Each row was made from one small tree. Brackets hold a mark, then the marks that hang from it, in the order of their numbers. Every link used is in the known rows. Write each row's tree.
Known rows
{j166 {j498 j39 {j53 {j769 j858}} {j418 j375}}}: [-0.06 -1.63  0.30  0.30 -0.03  0.54 -2.31  0.05  1.06 -1.90 -0.28 -1.78
  0.63 -0.28 -0.39 -0.35  5.59  1.36  0.97 -5.56  0.47 -1.12  0.09 -0.68]
{j53 {j769 {j39 {j498 j166}} j858}}: [ 0.42 -2.77  0.86  1.30  2.21 -0.18 -0.76 -0.92  0.43  1.41  0.87  0.56
 -0.72  0.37 -1.30  1.32 -1.20  0.32 -2.18  0.68 -0.36 -0.79 -0.99 -1.86]
{j498 j39 {j53 j769}}: [ 0.41  0.13 -0.87 -1.91 -1.63 -0.61  1.77  0.81 -0.91  0.95 -1.55 -0.90
 -0.41 -0.22  1.41 -0.58  3.27 -1.74  1.39 -2.05  1.29  0.21 -1.61  1.31]
{j375 j39 {j418 {j498 {j53 j769} j166}}}: [-2.56 -1.01  0.38  1.52  1.67 -0.53 -2.26  1.70 -2.32 -1.16 -0.86 -1.46
  2.23  1.22  0.45 -1.36  1.16 -2.67 -2.35 -1.92  0.75  2.56 -1.30  0.97]
{j769 {j39 j498} j858}: [ 2.22  0.61  1.53 -0.37  0.40  0.22  1.19 -1.03  1.07  1.69  1.41  0.63
 -1.22 -0.80 -1.47  1.81 -3.00  1.73  0.39  3.58 -1.19 -1.17  0.75 -1.52]
{j769 j53}: [ 1.91  2.23  0.89 -1.17 -2.22 -0.14  2.78 -1.07 -1.02  1.86  0.26  1.44
 -1.41 -0.82  0.24  0.55 -1.74  2.20  2.32  3.50 -1.59 -0.79  0.90 -0.52]
{j53 {j769 j39}}: [ 1.50 -1.18  1.86 -1.82  0.92 -1.68  2.31  0.50 -1.97  1.64 -0.94  2.26
 -0.57 -1.02  0.04  0.01 -0.60  0.23  1.22  1.64  0.63 -1.03 -0.50 -0.43]
{j53 j769}: [ 2.81  0.77  0.54 -1.33 -0.50 -1.26  3.00  0.22 -1.46  1.52 -0.94  1.76
 -0.45 -0.73  0.94  0.14 -1.39  0.57  2.47  1.45  1.53 -2.31  1.17  0.92]
{j375 {j418 {j498 j53 j166}}}: [-1.28  1.57 -1.61 -0.34 -0.89  0.99 -0.11  0.34  0.39 -1.13 -1.05 -0.49
  1.70  0.62 -0.17 -0.38 -0.84 -1.04 -0.75 -0.88 -0.94  1.83  1.45  0.74]
{j375 j39 j418}: [ 1.04  1.53  3.53 -0.76 -0.08 -0.24  0.52 -0.47 -3.34 -0.32  1.18  1.00
 -0.45 -1.14  1.25  1.02 -2.74  0.11  0.02  4.93  0.85  1.37  1.67  0.82]
{j858 j121 {j769 {j39 j498}}}: [-2.04 -1.98 -0.92  0.14  1.38 -1.98  2.36  1.07  1.17 -1.38  2.80  3.88
 -2.28  0.17 -0.02 -0.26 -3.46  2.17  0.33  2.90  0.02 -0.86  0.32  0.27]
{j39 {j498 {j53 j769}}}: [ 1.13  1.96 -2.29  0.10 -1.41 -0.93  1.95  0.69  0.75  1.96 -0.19 -1.33
 -0.98  1.38  1.13  0.23 -1.04 -1.66  1.98 -1.15  0.45 -0.86 -0.92  2.06]
{j166 {j498 j39 {j53 j769}}}: [-0.13  0.47 -1.52 -1.44 -0.88  0.07  2.13  2.42 -0.33  0.63 -0.55 -1.26
 -0.34 -0.53  0.71 -0.56  3.55  0.48  2.18 -4.31  1.45  0.43  0.63  0.24]
{j769 j39 j858}: [ 2.69 -0.43  3.05 -1.97  0.13  0.45  1.87 -1.30 -0.22  1.05  0.21  1.89
 -0.72 -2.60 -1.21  1.09 -1.30  2.72  0.45  4.12 -0.56 -1.49  1.18 -1.78]
{j418 {j498 j39 j166}}: [ 0.34  1.02 -1.57 -1.29  0.44  1.87  1.19  1.39 -0.11  0.10 -1.32  0.43
  1.52 -0.36 -0.95 -0.79  1.25 -0.43  0.22 -0.88  0.39  0.59  1.98 -0.79]
{j39 {j498 {j53 j769} j166 j418}}: [-1.07  0.67 -3.49  1.62 -1.28  0.80 -1.67 -1.79  1.86  0.96 -0.88 -2.06
  0.14  0.90  1.89  0.45  0.59 -3.31 -1.19 -3.56  0.45  0.66 -1.40  1.68]
{j39 j498}: [ 2.95  3.71 -1.01 -0.80 -1.32  0.39  2.99 -0.07  0.57  2.09  1.02  0.64
 -1.21  0.15  0.50  1.40 -4.07  0.25  2.60  2.85  0.16 -1.15  2.23  0.96]
{j418 {j498 {j53 j769} j166}}: [-0.37  0.11 -2.60 -0.14  0.23  0.16  0.78  1.66  0.40  0.44 -2.33 -0.53
  1.93  0.77 -0.12 -1.61  1.43 -1.54  0.32 -3.43  0.60 -0.32 -0.12  0.61]
{j375 j39 {j418 {j498 {j53 {j769 {j858 j121}}}}}}: [-2.37 -2.78  1.39  2.40  1.42 -2.19 -2.41  1.32 -0.72 -2.78 -0.11 -1.20
  1.43  0.53 -0.56 -1.90  0.01  1.65 -2.40 -0.18  1.18  0.06 -1.46  0.27]
{j418 j375 j498}: [ 3.00  2.20  0.48 -1.50  0.61 -0.04  2.24  2.27 -0.60 -0.35 -0.74  2.18
  1.34  0.86 -1.69 -1.07 -1.32  1.14  3.87  1.01 -0.23 -2.53  2.81  0.19]
{j769 {j39 {j498 j418}} j53 {j858 j121}}: [-1.68 -1.92  0.60  2.17 -0.53 -0.64 -2.12 -3.11  2.55 -0.16  1.61  0.33
 -1.73 -0.33 -1.16  0.83 -2.08  3.54 -2.33  2.43 -2.62 -0.49 -1.70 -2.62]
{j498 j39 {j53 {j769 j858}} j166 {j418 j375}}: [-0.91 -3.41  0.24  0.57 -0.20  1.20 -4.06 -2.25  0.59 -2.01 -1.12 -1.43
  0.58  0.30  0.25 -0.21  6.21 -1.60 -2.27 -4.40  0.27 -0.25 -2.17 -0.27]

Which tree is each row?
[ 1.32 -0.89  3.48 -0.73 -0.48 -0.35  0.88 -2.11 -0.63  1.44  0.63  1.39
 -1.43 -1.75 -1.62  0.90 -0.71  3.58 -0.01  4.25 -2.90 -0.75 -0.54 -2.93]
{j769 j39 j53 j858}
[ 0.05  2.88 -0.99 -1.08 -1.54 -0.36  1.17  0.98  0.11 -0.78 -1.17 -0.61
  1.41  0.35 -0.20 -0.54 -1.72 -0.27  1.73  0.10 -0.97  0.68  1.65  1.49]
{j375 {j418 {j498 j53}}}
[-0.40  1.03 -1.00 -0.06 -0.45 -2.14  0.71  1.59 -0.68 -0.68 -1.86 -0.68
  1.68  1.27  0.01 -1.08 -0.87 -1.02  1.51 -1.89 -0.17 -0.20  0.05  1.84]
{j375 {j418 {j498 {j53 j769}}}}
[ 0.82 -2.42  2.26 -1.31  0.21 -0.23  1.47 -1.02  0.61 -0.36  0.65  2.89
 -1.48 -2.26 -1.03  0.18 -1.89  4.47 -1.07  4.30  0.37 -1.63  0.86 -2.26]
{j769 j39 {j858 j121}}
[-0.91  1.26 -2.82 -1.42 -0.81  2.29  0.69  1.57  0.81  0.01 -1.85 -1.27
  1.63 -0.07 -0.40 -1.24  3.30 -1.86 -0.20 -2.99 -0.09  1.79  0.31 -0.08]
{j418 {j498 j39 j53 j166}}
[ 0.35  1.87  0.19 -1.42 -0.18 -0.50  1.15  1.28 -1.14 -1.12 -0.83  0.22
  1.32  0.17 -0.80 -0.32 -1.01  0.18  1.35  0.71 -0.47  0.75  2.27  0.41]
{j375 {j418 {j498 j39}}}
[-0.50  2.63 -2.17 -1.74 -2.29  2.30  0.53 -0.07  1.48 -0.22 -0.66 -1.92
  0.35 -2.13  1.27  0.06  3.45  0.31  1.57 -3.57  0.48  1.47  1.85  0.11]
{j166 {j498 j39 j53 j418}}
[-1.67 -1.88 -0.53  3.28 -0.03 -0.53 -3.34 -1.34  1.63 -0.84  0.70 -2.46
 -0.40  0.02  1.41 -0.39  0.43  0.08 -2.68 -0.73  1.88 -0.38 -2.77  0.79]
{j375 {j39 {j498 {j53 {j769 {j858 j121}}} j418}}}
[ 0.34 -0.13 -0.23  0.41  0.72 -1.45 -0.54 -1.00  0.28  1.45 -0.50  0.12
 -0.20  0.04  0.50  0.79 -1.47 -1.63  0.33 -0.29 -0.07 -0.65 -1.31  0.30]
{j53 {j769 {j39 {j498 j418}}}}
[-0.09  1.71 -0.29  1.61  0.43  2.47 -2.17 -1.98 -0.10  0.81  1.25 -0.99
  0.12 -0.60  1.53  1.27 -1.34 -2.34 -2.07  1.48  1.06  1.68  0.57  0.27]
{j375 {j39 {j498 j166 j418}}}
[-0.59 -2.94 -0.43  0.54  1.58  0.51 -2.16  1.69  0.29 -1.84 -1.50 -1.13
  1.90  1.79 -2.12 -1.79  5.49 -0.79 -0.88 -4.88 -0.14 -0.81 -1.28 -0.92]
{j418 j375 {j498 j39 {j53 {j769 j858}} j166}}
[-3.35 -1.75 -2.13 -0.05  0.21 -1.56  1.96  1.21  2.06 -1.47  2.22  2.12
 -2.12  0.56  0.48 -0.83 -1.34  0.80 -0.16  0.75 -0.41  0.28 -1.40  0.95]
{j858 j121 {j769 {j39 {j498 j53}}}}
[-2.84 -4.94 -0.81  1.03  2.02 -0.48 -1.36  1.16  1.65 -1.45 -1.47  0.46
  1.29  0.17 -1.94 -2.12  1.96  1.66 -3.45 -2.63  0.27 -0.43 -2.02 -2.19]
{j418 {j498 {j53 {j769 j39 {j858 j121}}} j166}}
[ 1.34  0.27  0.39 -0.71 -0.41  2.06 -1.13 -2.13 -0.13 -0.87 -0.27  1.96
  0.31 -0.48  0.59  0.61  0.32 -0.48  0.14  0.47  0.26 -0.66  2.01  0.04]
{j498 j166 {j418 j375}}
[ 0.03  1.69  1.17 -0.21  0.07  1.96 -1.50  0.76 -0.69 -1.22  0.84 -1.00
  0.58 -0.94  0.83 -0.30  2.80  0.08  1.32 -1.79  0.91  1.09  1.40  0.18]
{j166 {j498 j53 {j418 {j375 j39}}}}
[-2.00 -0.01 -0.51  1.42 -0.29  1.14 -2.21 -2.87  0.85  1.49  0.71 -0.15
 -1.00  0.33 -0.23  1.42 -0.98 -0.78 -2.34  0.75 -3.18  2.16 -1.60 -1.88]
{j769 {j39 {j498 j166 j418}} j53}
[ 1.17 -2.36  2.17  1.47  1.97 -1.40 -2.79 -1.46  0.54 -0.34  0.51  0.33
 -0.17  0.92 -1.49  0.93 -0.28  0.08 -0.09 -0.26 -0.96 -2.40 -1.48 -0.90]
{j53 {j769 {j39 {j498 {j418 j375}}} j858}}
[ 0.52  0.18  0.82  1.14  0.98 -0.94 -0.79  2.10 -1.73  0.46  1.25 -1.29
 -0.79  2.79  0.78 -0.43  0.97 -2.83  1.01 -0.75  1.06  0.06 -2.30  1.68]
{j418 {j375 {j39 {j498 {j53 j769}}}}}
[-2.00  1.33  0.08  1.44 -0.34  1.45 -1.96 -0.62 -0.94 -0.14  2.03 -2.08
 -0.70  1.32  1.52  1.30 -1.53 -3.01 -2.94  1.37 -0.01  3.99 -0.67  1.29]
{j375 {j39 {j498 j53 j166}} j418}
[ 0.68  2.54  1.97  0.75  0.21 -0.39 -0.17 -0.13 -2.06  0.41  2.51 -0.37
 -1.08  0.64  1.03  1.57 -4.36 -0.90 -0.15  4.41  0.23  1.65  1.15  1.22]
{j375 {j39 j498} j418}
